What can hang from each mark:
K117: K197 K560
K560: K117
K197: K117
K811: K576 K982
K398: K457
K982: K811
K457: K398 K576
K576: K117 K457 K811

Every row comes from one small tree of marks. Brackets hold a mark, then the marks that hang from it, in the order of their numbers. Every link used is in the known rows. Which tree was each row made from?
Known rows:
{K197 {K117 K560}}: [-1.688  0.260 -0.687 -1.319 -1.062  0.814  0.258  0.483 -0.746  1.505
  0.808  0.113  1.135 -0.065  0.348 -2.025  3.008 -0.263 -0.460  0.247]
{K982 {K811 {K576 {K117 K197} K457}}}: [-1.183  0.170 -0.251 -0.748 -1.272  1.407 -0.676 -4.042 -0.380 -0.972
  1.386  1.421  3.063  0.329  0.010 -1.268  1.046 -0.451 -3.161  0.335]
{K457 K398 {K576 {K117 K197}}}: [-1.034  0.360 -0.947 -0.960 -1.858 -0.166 -0.274 -3.021 -1.053 -1.099
  1.748 -0.482  0.302 -0.613  0.230 -1.677  4.489 -1.656 -0.129  0.547]
{K457 K576}: [ 0.139  0.819 -1.462 -0.730 -0.274  1.930 -0.070 -1.533 -1.001 -1.419
  1.287 -0.286 -1.081 -0.371  0.045 -0.298 -0.279 -0.119 -1.167  1.245]
{K811 {K576 K457} K982}: [-2.589  0.413 -1.046 -1.576  1.012  1.269  0.022 -2.303 -1.201 -0.768
  1.443 -1.459  2.583 -1.100  0.797 -0.562 -1.645 -1.141 -1.824  1.176]
{K117 K560}: [-1.196  0.510 -0.327 -1.465  0.243  1.020  0.186 -0.306 -0.341 -0.181
  0.979  2.185 -0.254  0.334  1.010 -0.131  2.485  0.993 -1.346  0.265]
{K811 {K576 {K457 K398}} K982}: [-2.791  0.213 -0.248 -2.186  1.060  0.408 -0.063 -2.584 -1.095 -0.900
  1.609 -2.009  3.668 -1.101  0.823 -0.680 -0.638 -1.885 -1.263  1.117]
{K560 {K117 K197}}: [-3.374  0.625 -1.203  0.191 -0.978 -0.929 -0.394 -3.011 -0.880  0.234
  2.064  0.726 -0.557  0.439  0.242 -0.995 -2.568  1.420 -0.742  0.258]
{K398 {K457 {K576 {K117 K197 K560}}}}: [-0.286  0.159 -1.838 -1.405 -1.580  1.070  0.746 -2.681 -1.117 -0.579
  0.972  2.912 -2.177  0.478  0.917 -2.009  7.247  0.107 -1.536  0.266]
{K982 {K811 {K576 {K457 K398}}}}: [-0.705  0.076  0.899 -1.828  0.015  1.547 -0.721 -3.486 -0.120 -1.344
  1.401  0.355  4.346  0.500 -0.101 -0.566 -0.344 -0.908 -2.697  0.704]
{K982 {K811 {K576 {K117 K560} {K457 K398}}}}: [-0.988  0.176  0.462 -1.822 -0.461  2.246 -0.229 -3.559 -0.228 -1.025
  1.378  2.004  3.764  0.573  0.290 -1.050  4.226 -0.784 -2.337  0.009]
{K576 {K457 K398} {K811 K982}}: [-3.997  0.031  0.680 -2.337  2.227 -0.673 -0.226 -2.653 -1.274  0.341
  2.211 -3.633  0.618 -0.429  0.274 -0.782 -5.288 -1.897 -0.877  0.908]
{K457 K398}: [-1.373 -0.083  0.734 -1.988 -0.208 -0.908 -0.659 -2.238 -0.804  0.384
  1.525 -0.713  1.858  0.275  0.332 -0.584  0.208 -1.117 -0.815  0.840]
{K576 K117 K457 {K811 K982}}: [-3.951  0.249 -1.026 -1.108  1.122  0.858  0.168 -3.470 -2.086  1.447
  2.185 -1.720 -1.093 -0.349  0.277 -1.437 -3.039 -1.397 -1.402  0.567]
{K457 K398 {K576 {K117 K560} K811}}: [-1.721  0.886 -0.761 -1.398 -0.843  1.708  0.568 -2.498 -0.916 -0.304
  2.044 -0.319 -0.229  0.084  0.312 -1.053  3.658 -1.295  0.367  0.395]
{K576 K117 {K457 K398} K811}: [-3.559  0.350  0.280 -1.478  0.525  0.487 -0.237 -3.683 -1.697  0.962
  2.483 -1.439  1.322  0.597 -0.057 -1.758 -4.372 -1.183 -0.898  0.239]
{K457 K398 {K576 {K117 K560} {K811 K982}}}: [-2.288  0.610 -1.057 -1.752 -0.391  1.238  0.761 -2.608 -1.134 -0.024
  1.983 -1.136 -0.928 -0.643  0.574 -0.932  6.038 -2.308  0.591  0.549]
{K398 {K457 {K576 {K117 K560} K811}}}: [-0.753  0.458 -1.710 -1.491 -0.967  2.105  1.070 -2.990 -1.352  0.402
  1.325  1.949 -2.292  0.947  0.571 -1.613  4.385 -0.084 -1.313  0.490]
{K982 {K811 {K576 {K117 K197 K560} K457}}}: [-1.279  0.303 -0.234 -1.041 -1.093  1.891 -0.288 -3.281 -0.089 -1.268
  1.235  2.341  2.989  0.403  0.402 -1.162  3.135  0.042 -2.915 -0.069]
{K811 {K576 {K117 K560} K457} K982}: [-2.836  0.563 -1.585 -1.575  0.405  2.213  0.679 -2.378 -1.353 -0.424
  1.428  0.676  2.122 -0.992  1.315 -1.154  4.018 -1.020 -1.422  0.391]
{K398 {K457 {K576 {K117 K197}}}}: [-0.213  0.011 -1.853 -1.159 -1.797  0.577  0.404 -3.389 -1.427 -0.268
  1.088  1.914 -1.931  0.431  0.501 -2.120  5.005 -0.381 -1.704  0.645]

Which tree is each row?
[-2.439  0.663 -2.390  0.041 -1.415  0.588  0.330 -3.071 -1.371  0.058
  1.878 -1.608 -2.502 -1.021  0.247 -1.127  1.371 -1.296 -0.854  0.954] => {K457 {K576 {K117 K197} {K811 K982}}}
[-4.071  0.762 -0.604 -0.589 -0.076  0.470  0.178 -2.198 -0.931  0.114
  2.083  0.763 -0.346  0.303  0.625 -1.845 -2.974  0.764 -1.467 -0.488] => {K576 {K117 K197 K560} K457 K811}
[-3.495  0.474 -1.623 -1.139 -0.334  0.937  0.437 -2.377 -1.020 -0.832
  1.422  0.510  2.133 -1.296  1.500 -1.456  3.714 -0.816 -1.520  0.189] => {K811 {K576 {K117 K197 K560} K457} K982}
[-2.020  0.031  0.220 -1.863  0.550  0.388 -0.466 -3.202 -1.753 -0.002
  1.933  0.107  1.669  0.137  0.188 -1.960  0.166 -1.238 -0.980  0.112] => {K576 K117 {K457 K398}}
[-2.803  0.339 -1.655 -1.210  0.074  1.643  0.247 -3.267 -1.743  0.054
  1.588 -0.537  2.307 -1.046  0.822 -1.205  1.277 -1.548 -1.648  0.811] => {K811 {K576 K117 K457} K982}
[-1.627  0.686 -0.840 -1.088 -1.133  1.238  0.121 -3.404 -1.323  0.126
  2.211 -1.586  0.064  0.050 -0.161 -1.141  1.156 -1.863  0.099  0.810] => {K457 K398 {K576 K117 K811}}
[-4.309  0.195  0.035 -2.296  1.508  0.564  0.539 -2.760 -1.478  0.852
  2.182 -0.994  0.087 -0.221  0.869 -1.544  1.733 -1.741 -0.256 -0.126] => {K576 {K117 K560} {K457 K398} {K811 K982}}
[-3.092  0.332 -0.808 -2.193  0.398  1.422  0.529 -2.699 -1.233 -0.479
  1.593  0.048  3.317 -0.935  1.359 -1.332  5.142 -1.841 -0.767  0.272] => {K811 {K576 {K117 K560} {K457 K398}} K982}
[ 0.286  0.086 -1.805 -1.481 -1.229  1.594  0.599 -3.407 -1.703  0.108
  1.091  1.880 -1.971  0.665  0.415 -1.837  5.205 -0.518 -1.570  0.755] => {K398 {K457 {K576 K117}}}
[-4.244  0.003 -0.071 -1.885  1.148 -0.142  0.004 -3.883 -1.964  1.326
  2.422 -2.594  0.317 -0.343  0.298 -1.627 -1.539 -2.384 -0.639  0.456] => {K576 K117 {K457 K398} {K811 K982}}
[-2.967  0.165 -0.855 -1.841  0.162  0.886  0.165 -3.615 -1.631 -0.010
  1.798 -1.172  3.405 -1.046  0.867 -1.393  2.486 -2.362 -1.057  0.730] => {K811 {K576 K117 {K457 K398}} K982}
[-4.960 -0.085 -0.130 -1.397  0.248 -1.811 -0.253 -3.885 -1.578  0.796
  2.427 -2.660  0.327 -0.634  0.483 -2.123 -1.835 -2.166 -0.781  0.234] => {K576 {K117 K197} {K457 K398} {K811 K982}}
[-3.127  0.381 -1.966 -0.727 -1.794  0.529  0.527 -2.467 -0.819  0.330
  1.238  0.887  1.725 -1.096  1.564 -1.060  6.661 -0.907 -1.414  0.397] => {K811 {K576 {K117 K197 K560}} K982}
[-2.640  0.402 -0.739 -0.965 -0.085  0.356 -0.049 -1.702 -1.007 -0.953
  1.479  2.181  0.086 -0.180  0.959 -2.069  1.682  0.699 -1.606 -0.573] => {K576 {K117 K197 K560} K457}
[-4.431  0.468  0.336 -1.358 -0.092 -0.469  0.018 -2.556 -0.807 -0.062
  2.305 -0.064  1.022  0.305  0.704 -2.104 -1.450 -0.250 -0.717 -0.570] => {K576 {K117 K197 K560} {K457 K398} K811}
[-0.631  0.289 -1.788 -1.243 -1.212  1.694  0.745 -3.765 -1.630  0.765
  1.434  1.003 -2.228  0.922  0.203 -1.698  2.375 -0.424 -1.555  0.867] => {K398 {K457 {K576 K117 K811}}}
[-1.980  0.474 -0.505 -1.742  0.221  0.333  0.128 -2.570 -0.977 -0.455
  2.020 -3.336 -0.410 -0.802  0.139 -0.353  0.510 -2.431  0.105  1.398] => {K457 K398 {K576 {K811 K982}}}
[-2.295  0.780 -0.771 -1.012 -1.588  0.465  0.356 -2.510 -0.596 -0.733
  2.049 -0.549 -0.126 -0.207  0.451 -1.441  3.518 -1.133  0.215  0.176] => {K457 K398 {K576 {K117 K197 K560} K811}}
[-3.055  0.230 -2.076 -0.407 -2.058  0.009  0.068 -3.410 -1.200  0.689
  1.399 -0.228  1.872 -1.131  1.072 -1.102  3.906 -1.431 -1.714  0.883] => {K811 {K576 {K117 K197}} K982}
[-0.496  0.245  0.250 -1.343 -0.037  2.149 -0.636 -3.233 -0.194 -1.207
  1.243  0.781  3.314  0.500 -0.117 -0.435 -1.280 -0.276 -3.141  0.769] => {K982 {K811 {K576 K457}}}
